Known rows, with every step that occurs
P D R: [-0.04  0.07  0.07 -0.10  0.18  0.00 -0.01 -0.04  0.18 -0.06  0.01  0.11
 -0.01 -0.03  0.06  0.15  0.14  0.09  0.06 -0.11 -0.04  0.02  0.04  0.03
 -0.04  0.40 -0.16]
U P D R K T: [ 0.06  0.13 -0.24  0.19 -0.03  0.12  0.23  0.18  0.09  0.06  0.03  0.09
  0.26 -0.38  0.10 -0.27  0.02  0.05 -0.01  0.13 -0.14 -0.08 -0.06 -0.07
  0.02  0.21 -0.04]
T K P B: [ 0.20  0.10  0.30 -0.24 -0.08 -0.30  0.06  0.13 -0.28  0.15  0.15 -0.15
  0.02  0.03 -0.13  0.16 -0.15 -0.22  0.05 -0.39  0.24  0.09  0.03  0.06
  0.01 -0.28 -0.09]
U P: [ 0.15  0.07 -0.36  0.06 -0.03 -0.06  0.29 -0.05  0.12 -0.19  0.03  0.00
 -0.14 -0.12 -0.12  0.16 -0.15  0.09  0.01  0.26 -0.08  0.04 -0.25  0.00
 -0.24 -0.12 -0.03]
G R: [-0.01 -0.22 -0.09 -0.03 -0.04 -0.04  0.14 -0.02 -0.01 -0.05  0.01  0.00
 -0.08  0.17 -0.16  0.15 -0.05  0.00  0.18  0.36 -0.10  0.10 -0.21  0.14
 -0.15 -0.17  0.17]
D R K T: [ 0.03 -0.25 -0.02  0.04 -0.17  0.21  0.23  0.20  0.05  0.22  0.03  0.06
  0.32 -0.20 -0.23 -0.10  0.07 -0.15  0.01  0.13 -0.18  0.18  0.01  0.02
  0.03  0.13  0.04]
T K P B R: [ 0.09  0.06  0.25 -0.27 -0.01 -0.36 -0.14  0.11 -0.21  0.30  0.08 -0.21
  0.00  0.02 -0.16  0.29 -0.05 -0.16  0.00 -0.42  0.25 -0.05  0.14  0.16
  0.04 -0.47 -0.04]
U P D R B: [ 0.08  0.34 -0.19  0.31  0.15  0.07  0.00 -0.14  0.15  0.03 -0.07  0.20
  0.04 -0.17  0.21 -0.16 -0.10  0.14  0.08  0.16 -0.10 -0.15 -0.12 -0.17
 -0.03  0.38 -0.17]
P B L: [ 0.12 -0.01  0.04 -0.19  0.19  0.07 -0.02 -0.26 -0.14 -0.14  0.13 -0.10
 -0.22  0.04 -0.01  0.22  0.01 -0.21  0.04 -0.54  0.05  0.09 -0.03  0.19
  0.01 -0.33 -0.27]
G R K P B: [ 0.05 -0.20  0.01  0.03 -0.07 -0.06  0.10  0.02 -0.44  0.17  0.12 -0.14
  0.05 -0.06  0.07  0.02 -0.12 -0.07  0.20  0.04  0.03  0.09  0.06  0.11
 -0.17 -0.29  0.16]
P D R U: [-0.17  0.13  0.06 -0.05  0.13  0.03 -0.13  0.05  0.30 -0.11 -0.08  0.10
  0.02  0.09  0.22 -0.03  0.20  0.17 -0.18  0.15 -0.02 -0.12  0.12 -0.03
 -0.01  0.51 -0.10]
T K R D: [ 0.01  0.07  0.04 -0.17 -0.27 -0.16  0.24  0.33 -0.13  0.05 -0.04 -0.07
  0.11  0.24 -0.17 -0.38 -0.08 -0.20 -0.14  0.18  0.14  0.05  0.02 -0.25
  0.16  0.01  0.13]
K P B R G: [-0.06  0.01  0.07 -0.08  0.13 -0.10 -0.31 -0.10 -0.13  0.01  0.09 -0.06
 -0.07 -0.13  0.09  0.09  0.12  0.04 -0.01 -0.21  0.08 -0.10  0.32  0.20
 -0.41 -0.33  0.06]
K P: [ 0.03 -0.14  0.09 -0.11 -0.02 -0.10  0.11  0.07 -0.13 -0.03  0.11 -0.08
  0.09 -0.04 -0.16  0.22 -0.17 -0.04  0.16 -0.11  0.04  0.20  0.04  0.17
 -0.24 -0.15  0.14]
G R K: [ 0.00 -0.32 -0.28  0.09 -0.08  0.08  0.25  0.08 -0.09  0.02  0.03 -0.01
 -0.01  0.03 -0.20  0.04 -0.01  0.00  0.14  0.43 -0.12  0.18 -0.13 -0.03
 -0.12 -0.15  0.17]
B R D P: [-0.10  0.07 -0.18  0.22  0.02  0.12 -0.22 -0.13  0.29 -0.06 -0.05  0.01
 -0.01  0.04 -0.10  0.01  0.18 -0.02 -0.12  0.62 -0.10  0.05  0.05 -0.07
 -0.14 -0.03  0.04]
D R B P U: [-0.21 -0.24  0.13  0.07  0.04  0.19 -0.27 -0.13  0.19  0.00 -0.24  0.14
  0.09 -0.01 -0.20  0.13  0.10  0.09  0.14 -0.27 -0.16 -0.02 -0.02 -0.11
  0.27  0.32 -0.12]
K R: [ 0.10 -0.18 -0.01 -0.17 -0.13 -0.08  0.28  0.08 -0.09 -0.02  0.04 -0.02
 -0.06  0.07 -0.07 -0.08 -0.03  0.06  0.02 -0.15 -0.04  0.10 -0.05  0.07
  0.06 -0.03  0.16]
K R D P B L: [ 0.02  0.18  0.12  0.10 -0.04  0.30 -0.14 -0.23 -0.17 -0.09  0.05 -0.07
 -0.09  0.08  0.38 -0.37  0.09 -0.25 -0.17 -0.05  0.05  0.01  0.08 -0.02
  0.18 -0.13 -0.03]
T K P U: [ 0.03  0.05  0.24 -0.27 -0.12 -0.28  0.04  0.29 -0.05 -0.10 -0.06 -0.07
  0.22  0.08 -0.24  0.18 -0.17 -0.09  0.06 -0.25  0.21  0.14  0.02 -0.07
  0.02 -0.05 -0.02]
T K R B P U: [-0.01 -0.16  0.19 -0.08 -0.21 -0.10 -0.07  0.18 -0.07  0.05 -0.19  0.01
  0.08  0.15 -0.30 -0.22 -0.04 -0.01  0.01 -0.52  0.09 -0.03 -0.07 -0.26
  0.66 -0.03  0.04]
U P D R: [-0.02  0.28 -0.17  0.07  0.14  0.03  0.10 -0.06  0.21 -0.09 -0.03  0.10
 -0.06 -0.19  0.20  0.12  0.01  0.17  0.00  0.16 -0.05 -0.13 -0.10 -0.04
 -0.11  0.30 -0.16]
D R: [-0.04 -0.12  0.06 -0.08 -0.01  0.13  0.08 -0.04  0.15  0.07 -0.01  0.07
 -0.01 -0.02 -0.13  0.26  0.06 -0.03  0.04  0.15 -0.10  0.11 -0.02  0.07
 -0.09  0.22 -0.05]
K P B R: [ 0.05 -0.05  0.13 -0.19  0.08 -0.27 -0.17 -0.10 -0.19  0.16  0.09 -0.17
 -0.06 -0.07 -0.02  0.29 -0.03  0.01  0.11 -0.43  0.08 -0.06  0.18  0.32
 -0.20 -0.38  0.02]
T K R U P: [ 0.05  0.18 -0.18 -0.02 -0.33 -0.12  0.28  0.35  0.04  0.03 -0.12 -0.07
 -0.04  0.12  0.08 -0.30 -0.16  0.03 -0.41  0.39  0.16 -0.19 -0.14 -0.23
  0.21 -0.09  0.16]
R B: [ 0.19 -0.06 -0.09  0.15  0.00 -0.03  0.10 -0.11  0.01 -0.01  0.03  0.12
  0.03  0.04 -0.25 -0.07 -0.10 -0.01  0.16  0.03 -0.11  0.16 -0.13 -0.06
 -0.07  0.04 -0.06]

Rows
[ 0.17  0.05 -0.02  0.08  0.07 -0.02 -0.22 -0.32  0.17  0.05  0.07  0.00
 -0.24 -0.06  0.04  0.27  0.24  0.06 -0.09  0.04 -0.07 -0.02 -0.03  0.13
  0.00 -0.20 -0.17] | D P B R
[-0.16  0.13  0.02  0.00  0.24  0.17 -0.17 -0.04  0.25 -0.20  0.01  0.22
 -0.01 -0.09  0.18 -0.07  0.29  0.13 -0.04  0.08 -0.07 -0.02  0.19 -0.08
 -0.22  0.43 -0.13] | P D R G
[-0.24 -0.30 -0.04  0.04  0.25  0.26 -0.09  0.04  0.09  0.03  0.02  0.03
 -0.04 -0.23 -0.13  0.19  0.27  0.10  0.03 -0.34 -0.09  0.07  0.12 -0.09
  0.25  0.24 -0.13] | B P D R K
[ 0.14 -0.06  0.11 -0.24 -0.24 -0.16  0.30  0.28 -0.11  0.12  0.02 -0.05
  0.01  0.16 -0.21 -0.08 -0.07 -0.12 -0.09 -0.12  0.14  0.11 -0.09 -0.08
  0.29 -0.13  0.09] | T K R
[ 0.16 -0.02  0.20 -0.17  0.02 -0.22  0.04 -0.08 -0.26 -0.01  0.17 -0.12
 -0.04 -0.05  0.00  0.16 -0.11 -0.05  0.15 -0.40  0.08  0.08  0.10  0.21
 -0.22 -0.20 -0.03] | K P B
[ 0.03 -0.26  0.15  0.01 -0.19  0.00  0.03  0.18 -0.20  0.27 -0.03 -0.03
  0.01  0.13 -0.34 -0.18 -0.09 -0.13  0.00 -0.41  0.07  0.05 -0.09 -0.17
  0.63 -0.21  0.14] | T K R B P
[-0.05  0.11  0.26  0.15  0.14  0.03 -0.19 -0.05 -0.10  0.20  0.03  0.12
  0.28 -0.11  0.18 -0.10 -0.11  0.01  0.23 -0.18  0.01  0.05  0.17  0.02
 -0.03  0.35  0.00] | K P D R B
[ 0.00 -0.17  0.06  0.07  0.11 -0.03 -0.09 -0.01 -0.13 -0.02  0.01  0.06
 -0.07  0.03 -0.04 -0.30  0.03  0.16  0.14 -0.66 -0.04 -0.08  0.01 -0.06
  0.44  0.05  0.09] | K R B P D
[-0.25  0.11  0.21  0.03  0.22  0.14 -0.26  0.05  0.04 -0.09  0.06  0.13
  0.18 -0.18  0.29 -0.05  0.13  0.08  0.02 -0.03  0.05  0.02  0.32  0.03
 -0.32  0.33  0.06] | K P D R G
[ 0.01  0.01 -0.06 -0.16  0.04 -0.22 -0.20 -0.09  0.14 -0.03 -0.04 -0.07
 -0.21  0.13  0.05  0.11  0.19  0.13 -0.23 -0.05  0.01 -0.23  0.14  0.12
 -0.11 -0.15 -0.08] | P B R U
[ 0.14 -0.16 -0.21 -0.07  0.06 -0.13  0.03 -0.10 -0.06  0.11  0.06 -0.06
 -0.18 -0.14 -0.16  0.16  0.16  0.04 -0.01 -0.20 -0.04  0.02  0.11  0.03
 -0.07 -0.25 -0.17] | P B R K
[-0.08  0.14  0.02  0.21  0.07  0.34 -0.27 -0.33 -0.10 -0.13  0.03 -0.09
 -0.10  0.19  0.28 -0.14  0.07 -0.30 -0.01  0.43 -0.01  0.01 -0.07  0.03
  0.02 -0.24 -0.02] | G R D P B L
[-0.18 -0.06  0.03 -0.04 -0.05  0.15 -0.04  0.05  0.28  0.01 -0.10  0.06
  0.02  0.11  0.06  0.09  0.13  0.05 -0.23  0.39 -0.06 -0.02  0.07 -0.01
 -0.08  0.34  0.00] | D R U
[-0.11  0.08 -0.37  0.16 -0.15  0.01  0.13  0.05  0.15 -0.16 -0.12 -0.02
 -0.11  0.16  0.14 -0.05 -0.14  0.17 -0.14  0.85 -0.08 -0.22 -0.26  0.00
 -0.21 -0.13  0.25] | G R U P
[ 0.01  0.06 -0.05  0.17 -0.20  0.15  0.07 -0.01  0.05 -0.09 -0.02  0.03
  0.05  0.08  0.15 -0.39  0.07 -0.03 -0.14  0.50 -0.06  0.09  0.00 -0.16
  0.04  0.16  0.20] | K R D P
[-0.16  0.10  0.29  0.15  0.29  0.31 -0.32 -0.14 -0.18  0.15  0.04  0.03
  0.27 -0.10  0.24 -0.03 -0.15 -0.20  0.20 -0.48  0.11  0.09  0.20  0.12
  0.11  0.10 -0.07] | K P D R B L
[-0.15  0.13 -0.22  0.11 -0.10  0.17  0.08  0.01  0.32 -0.03 -0.16  0.05
 -0.02 -0.06  0.19  0.04 -0.02  0.13 -0.29  0.63 -0.08 -0.18 -0.06 -0.07
 -0.16  0.26  0.01] | D R U P
[-0.05 -0.22 -0.01  0.07  0.05 -0.03 -0.17 -0.12  0.13 -0.22 -0.15  0.08
 -0.01  0.05 -0.34  0.06  0.02  0.13  0.18 -0.39 -0.14  0.04 -0.10 -0.12
  0.22  0.06 -0.08] | R B P U
[ 0.27  0.21 -0.25 -0.02  0.00 -0.19  0.22 -0.20 -0.01 -0.14  0.07 -0.03
 -0.25 -0.13  0.03  0.12 -0.08  0.08  0.01 -0.03 -0.03 -0.11 -0.21  0.03
 -0.22 -0.17 -0.20] | U P B
[-0.10  0.19 -0.22  0.08  0.03  0.15 -0.08 -0.18 -0.08 -0.16 -0.06 -0.15
 -0.24  0.15  0.38 -0.04 -0.12 -0.06 -0.18  0.30  0.06 -0.30 -0.18  0.11
 -0.05 -0.42  0.03] | G R U P B L
[ 0.07 -0.14 -0.10  0.21 -0.08  0.01  0.07 -0.09 -0.09  0.06 -0.03  0.10
  0.03  0.18 -0.17 -0.11 -0.16  0.00  0.26  0.40 -0.13  0.07 -0.23  0.00
 -0.06 -0.08  0.17] | G R B
[-0.08  0.17  0.37 -0.16  0.07 -0.08 -0.09  0.26 -0.05  0.22  0.05 -0.03
  0.24 -0.03  0.02  0.17 -0.06 -0.13  0.05 -0.22  0.22  0.06  0.14  0.00
  0.12  0.18 -0.06] | T K P D R
[ 0.01  0.27 -0.26  0.02 -0.05 -0.16  0.16  0.15  0.10 -0.23 -0.06  0.02
 -0.12  0.05  0.42 -0.41 -0.04  0.32 -0.26  0.14  0.06 -0.32 -0.01 -0.11
  0.04  0.16  0.13] | K R U P D
